Every row comes from one small tree of marks. Brackets hold a mark, then the marks that hang from it, in the order of their numbers. Every link used is in the known rows. Which tree was each row made from?
Known rows:
[j_480 [j_673 j_839] [j_830 [j_88 j_574]]]: [  5.6   1.5  16.5   2.9 -15.5  16.6  -7.1  -9.9 -19.7   5.4   9.9  -4.4
  13.5  20.7  12.0 -13.3 -16.7   0.3 -11.6  21.7 -21.2 -30.3]
[j_839 j_480 [j_830 j_88]]: [ -5.8  18.8 -11.1 -22.6  -0.4  -0.7  14.8   6.6  29.7   7.3  -4.8   7.8
 -39.7  -3.5 -31.1  10.6   4.5  -1.7  -8.0  -3.4   1.3  -4.9]
[j_839 [j_88 j_574] j_480 j_673 j_830]: [  8.5  39.0 -37.5   3.7  47.3  39.7  55.7 -11.7  25.0  12.2 -21.6 -13.7
 -56.6  -8.1 -28.8  44.5  26.1  24.1 -43.7  14.7  51.9  -8.9]
[j_88 j_574]: [-17.9  -7.8   7.6   7.9  -1.8   7.4  37.6  10.3 -19.3 -45.9  16.3   1.6
  19.0  10.5  -5.8 -15.1 -11.3  16.4  -2.9  13.1   7.1  25.8]
[j_673 j_88 j_839]: [  3.0  -4.5  15.9 -21.9  -5.4  -5.0 -17.3  28.6  22.5 -28.4  -3.2   1.2
  30.7  12.4  20.0 -23.8 -13.0  -9.9  15.0  10.4 -11.8 -17.6]
[j_480 j_830]: [-33.4 -11.9  -5.0  14.5  -1.7  -4.6  26.6  -1.9 -14.6 -19.3  27.2   0.6
  33.2   8.5  -3.0 -33.9   0.1  -2.7  10.7 -12.1 -14.2  12.1]
[j_673 [j_480 [j_830 j_574]] [j_839 j_88]]: [  3.1   5.6  21.1   0.0   1.4 -23.3 -63.5  -6.7 -21.9   7.4  19.6  14.1
   4.6  10.2  23.3 -11.9  -5.1 -25.1  11.2  19.2 -25.9 -31.5]
[j_839 j_480 j_673]: [-19.3   1.7 -30.9  -5.6  29.2   1.7  47.0   5.9   9.6  -6.2  -3.3   1.0
 -19.1   2.3  -7.9   0.4  12.9  -7.2   0.0  -7.6  18.8  11.1]
[j_830 j_480]: [-32.7 -27.1   2.8  -0.6  -7.8 -25.4  16.5  14.2 -17.1 -38.3  10.7  20.4
  23.4  -5.9 -14.7 -32.4   3.9 -32.5  17.5 -13.6 -16.6  31.3]
[j_830 j_88 [j_574 [j_839 j_673]]]: [ 34.7  13.1  39.5  -5.4 -29.2   0.8 -55.8  -8.0  15.3   6.3  31.8   7.7
  -5.8  -1.4  15.1  14.8 -43.6   6.5   7.9  35.7   0.6  -5.4]
[j_574 j_480]: [-30.8 -24.8 -10.1   2.7   1.7 -24.2  16.3  14.9  -0.6  -9.3   5.0  11.2
  26.2  -4.5  -0.7 -10.3  -2.0  -2.4  16.9 -32.2  -4.0  33.7]
[j_480 j_673 [j_830 j_88 j_574]]: [  4.2 -12.6  19.2  15.4 -26.5 -17.9 -35.9 -31.7 -24.4  25.9  41.1  15.6
   2.1  -3.1  -5.3 -10.1 -26.0   0.2  -8.3  20.8 -25.5 -13.6]
[j_574 [j_839 j_88 j_830]]: [ 17.2  28.0   1.1   3.1  13.1  17.3  10.7  -6.6  20.2 -17.2  14.1 -20.6
   4.5   6.1   3.1  -7.3  -2.0  21.2 -11.5  -0.3  16.6  13.1]
[j_830 j_88 [j_480 j_673] [j_574 j_839]]: [ 19.2 -15.7  40.4   0.1 -30.6 -36.0 -57.7 -12.8 -37.5   4.9  28.9  26.4
   2.9  -4.1   7.4 -11.0 -31.3 -31.1   7.9  17.4 -32.3   3.9]
[j_88 j_574 [j_830 j_480]]: [-19.5 -19.9  -0.7  11.8 -15.1  12.9  39.0   6.8 -34.2 -19.4 -15.8   3.7
   5.2  -2.0 -20.4   0.2  16.6   1.9   1.7  -5.1  -4.2  20.1]
[j_88 [j_830 j_480]]: [-23.1 -26.5  -8.3   7.2 -16.2  -1.9  29.3   6.2 -20.8 -14.2 -12.3   5.0
  13.5  -3.2 -18.3 -17.7  20.6 -10.3  14.2 -22.2 -13.7  27.0]
[j_574 j_480 [j_839 [j_88 j_830]]]: [ 11.4   8.9 -12.0  13.6   5.0   9.4  -0.2  -4.2   1.3  10.3 -16.7 -18.6
  16.5   3.3  21.8   4.9   3.7  23.3   0.1 -44.9  10.2  14.8]
[j_480 [j_830 [j_574 [j_839 j_673]]]]: [  8.7  -1.6  14.4  26.6  -2.0   0.7 -15.0 -15.6 -18.4  18.0  40.5  -2.8
  16.2   8.3  15.6   3.4 -15.5   4.6  15.9  25.5  -0.5  -8.5]
[j_673 [j_88 j_830] j_480 j_839]: [ -0.9  -1.3   8.9 -29.0 -18.6  -8.6 -35.2  27.6  14.1  -2.4 -28.3  -5.9
   8.0   0.0  18.1  -7.9   3.9 -13.2  24.0 -13.2 -22.7 -27.4]
[j_480 [j_673 j_88 [j_839 [j_830 j_574]]]]: [ 34.7  -4.1  13.7  -6.7  -1.4 -12.2 -27.7  -9.2  11.9  33.5  -0.1   2.7
 -11.3   6.6   3.1  16.6  -8.2  11.9  -3.7  44.4  -1.5 -28.2]
[j_574 [j_480 [j_673 j_88 j_839] j_830]]: [-10.3 -24.7 -13.0   3.0  10.9 -23.1 -14.6   5.2  -4.5  37.3 -10.9   0.2
  32.7   2.7  24.9  -9.4   3.4 -21.1  11.8 -27.6 -22.1 -34.2]
[j_673 [j_839 j_480]]: [-16.0  -2.6 -10.9 -21.0  23.0  -7.6  24.2  21.9  -7.6 -22.2 -11.4   7.2
   2.9  34.6  11.9 -19.2  10.5 -17.2  17.2   3.2  -5.8  -0.8]
[j_88 j_830]: [-13.2 -12.1  -8.8   6.6 -12.9  12.7  36.3   3.2  -2.3 -15.7  -2.8 -12.9
  14.8   9.0  -6.2 -13.5   8.2  24.5   5.6 -14.5  -0.6  25.4]
[j_673 j_839]: [ -7.2  -9.2   8.3 -12.9  -3.1  -0.4  10.0  19.3   3.4 -34.8   5.7  -0.4
  32.5  29.1  15.9 -30.9  -5.1  -5.6  20.0   8.3  -8.7  10.9]

Which tree is each row?
[  9.5   5.3   1.3   9.8  -4.2   9.3  -0.7  -2.2 -17.4 -17.0 -10.4  -9.3
  13.8   3.0   6.8 -16.8  11.1  -5.0   1.0 -25.1  -6.1  14.3]	[j_574 [j_839 [j_88 [j_830 j_480]]]]
[  3.5 -15.1 -11.7   6.8  -6.7   3.4  17.8  -9.4   3.0   5.8 -12.3 -16.2
  10.3  -9.1  -1.2 -11.8   3.0  19.6 -12.5 -16.4  -2.4  -1.5]	[j_480 [j_673 [j_88 j_830]]]
[  4.8   7.8  21.6 -16.6 -29.7  -7.6 -23.5   8.0  15.7  -8.1   9.6   9.3
  -2.6 -13.0 -14.5  -4.5  -8.0 -24.8  15.0  -4.7 -21.2   3.1]	[j_574 [j_839 [j_830 j_88 j_480]]]
[ 20.8  -3.3  -5.9  15.8  -6.0  13.5 -15.4 -23.7  -3.8  27.7 -11.3   8.0
 -26.1 -20.1 -15.8  27.1  13.3   2.7 -14.5  13.1  15.4   2.1]	[j_839 [j_88 [j_830 j_480 j_574]] j_673]
[ -2.9 -27.0  -0.6  17.6 -16.4 -15.6  -4.9  -4.6 -17.1  32.8  -5.6  10.6
   2.0  -0.4  -2.4  25.2  -0.3  24.1  15.5  -9.9   0.5  19.0]	[j_88 [j_830 [j_574 j_480]]]
[ 27.7  26.7  -5.2 -11.5  29.6   4.8 -11.1  -2.6   7.3  25.2 -12.3   7.8
 -44.1  25.4  -3.0  25.7  14.5   6.6 -10.2  38.2  17.5 -24.6]	[j_673 [j_839 j_88 j_480 [j_830 j_574]]]
[ -8.1 -28.0 -11.1  -2.2  11.2 -20.7   9.7   4.0 -10.4  11.3 -11.3   3.7
  28.1  18.0  20.3 -13.2   2.6  -7.9  14.3 -19.0  -7.0  14.8]	[j_574 [j_480 [j_673 j_839]]]
[  1.3  26.8 -10.0  -2.4  33.2  -1.3  15.6   5.2 -10.1 -30.6   3.2  -5.3
  -2.3  19.0  19.1 -18.9   1.1  -5.9  -8.6 -15.5   7.6   6.2]	[j_574 [j_839 j_88 j_480]]
[ -9.2  14.1  -8.7  -9.1  12.5  -3.8 -10.3  -1.9  22.4 -17.4   6.4  -4.6
 -11.1 -26.0   0.4  -6.7  -0.6 -16.6 -11.2 -17.2  13.6  10.4]	[j_839 j_88 [j_673 j_480]]
[-14.6   4.0 -16.2 -11.8   4.2  -4.2  13.5   2.2  35.0   7.2   3.4  -7.4
 -27.6 -25.8 -24.5  12.3  13.4  -6.2   5.3  -7.0  12.9  14.4]	[j_839 [j_673 j_480] j_830]
[  0.2  26.5 -27.1   3.5  42.1  27.9  44.6  -3.8   2.7 -13.8 -11.8  -4.6
 -35.2   0.3  -7.4  22.2  11.4   9.6 -37.6   8.8  41.6  -5.5]	[j_839 [j_88 j_574] j_480 j_673]
[ -0.1  23.1   8.5 -20.5 -20.5  14.7 -10.9   3.1  38.8   9.2  -1.0  -2.3
 -46.6 -33.9 -29.2  37.8 -11.2   1.7 -14.0  15.3  12.3 -10.9]	[j_839 [j_673 j_480] [j_830 [j_88 j_574]]]
[ -2.4   7.3   2.7  14.8   8.4 -14.0 -43.5 -22.5  -5.1  23.4  26.2   8.0
 -18.0 -25.2   1.4   9.0  -3.5 -14.1  -8.4   7.3   0.3 -17.0]	[j_839 j_88 [j_673 [j_480 [j_830 j_574]]]]
[ 21.6  -2.0 -17.7  18.2   4.0  12.7 -15.8 -22.7  15.1  53.8 -17.7   0.2
 -22.9 -19.6  -1.8  49.3   5.8  32.8 -12.8  -5.8  29.2   1.9]	[j_839 [j_88 [j_830 [j_574 j_480]]] j_673]
[ 20.0  20.4   0.9  11.7   0.6  27.2   9.3  -7.3  -2.0 -18.5   0.1 -26.2
  15.8  15.3  18.1 -14.0  -1.0  27.7  -8.7 -16.5   9.8  11.5]	[j_574 [j_839 [j_88 j_830]]]
[ 19.9  14.5   7.4  10.8   4.1   3.2  -8.3 -19.4  14.4   5.7  19.2   3.5
 -19.7  -2.7 -18.7  15.2  -3.4  26.4 -20.7  30.5  19.4   7.3]	[j_839 j_88 [j_830 j_574]]
[ -6.6 -35.0  -1.1  20.6   4.7 -39.4  -6.6 -14.2 -29.9  26.3  15.3  18.9
   8.0  -3.2   0.7   5.5 -10.6   4.9   4.8  -3.3  -3.4  27.9]	[j_830 [j_574 [j_480 j_673]]]
[  8.6  23.9  -4.0 -38.3  -0.6   7.5  -2.2  14.2  34.7  12.6 -20.0   6.0
 -35.5  17.1  -9.4   9.9   6.9 -10.7   7.0  13.2  -5.9 -25.8]	[j_673 [j_839 j_480 [j_830 j_88]]]
[  7.3   7.4  23.4 -23.4 -28.6  12.7 -14.2  16.2  12.9  -6.2 -16.6  14.6
 -15.5   0.6 -20.7  15.5  -0.6 -18.1   3.7  30.9 -13.3 -17.7]	[j_673 [j_839 [j_830 [j_88 j_574] j_480]]]
[-37.1 -20.8 -11.0  26.0   6.2  -8.0  29.8   5.0 -27.6   4.5   7.9   6.1
  26.7   0.7  -2.8   3.3   1.8   3.5   5.2 -20.7  -5.0   7.7]	[j_88 [j_574 [j_480 j_830]]]
[ -0.1  10.1  15.9 -17.1  -1.5 -21.5 -37.3  20.7  23.1 -15.1  10.3  -7.6
   9.0 -25.6  22.8  -5.3 -18.4 -26.2  16.5 -15.3  -5.6 -11.7]	[j_574 [j_839 [j_673 j_88 j_480]]]
[  5.4  22.0 -13.6   5.9   8.0  31.4  10.5  -9.2   5.1  -1.5 -19.6 -20.4
 -29.4 -22.5  -6.3  24.9   9.9  19.1 -27.2  -7.7  27.0  -0.2]	[j_839 [j_88 j_574 j_830] [j_673 j_480]]
[ -0.9 -29.4 -10.9  -0.7  -6.8   0.7  20.6  -1.9 -28.4   9.2 -28.3  -4.4
  12.3  18.0   1.6 -22.0  25.2 -15.2  12.1  -8.7 -18.6   8.9]	[j_88 [j_830 [j_480 [j_673 j_839]]]]
[  6.0  -9.4  -4.6  15.6  -3.4  17.9  29.6 -10.5 -15.3  -0.3 -16.3 -17.5
   4.2  -3.9  -3.8   5.8  -1.2  33.6 -25.2   1.5   9.1  -7.2]	[j_480 [j_673 [j_88 j_574 j_830]]]
[ -6.4  -3.0  -9.0   9.6   8.3  -9.1 -18.4   6.9  18.5  32.5   3.3  -8.1
  27.2 -20.1  23.8   9.7  -6.6 -11.9  18.1 -34.3  -3.3 -27.5]	[j_574 [j_480 j_830] [j_839 [j_673 j_88]]]
[ -5.0  10.6  -4.7   7.8   8.9  14.6  27.0  -3.6  -2.0 -18.0  -8.0   5.6
 -16.7 -14.2 -32.7  12.3  17.7  -1.9 -26.5   7.7  17.5  11.9]	[j_839 [j_88 j_574] [j_830 j_480]]
[ 21.4  19.7   1.2   3.5   2.4  48.6  16.5  -1.8  -3.5 -15.7 -25.2 -20.7
   5.3  27.6  12.3   3.5   5.2  33.6 -18.9  18.7  16.2  -9.4]	[j_673 [j_839 [j_88 j_574 j_830]]]
[-11.3  -6.3  22.2 -34.8  -8.2 -30.7 -45.1  34.7  17.3 -27.4  -2.4   9.8
  18.2  -0.3  22.9 -24.9 -11.6 -34.9  25.8  -5.1 -26.6 -22.8]	[j_673 j_88 j_480 j_839]
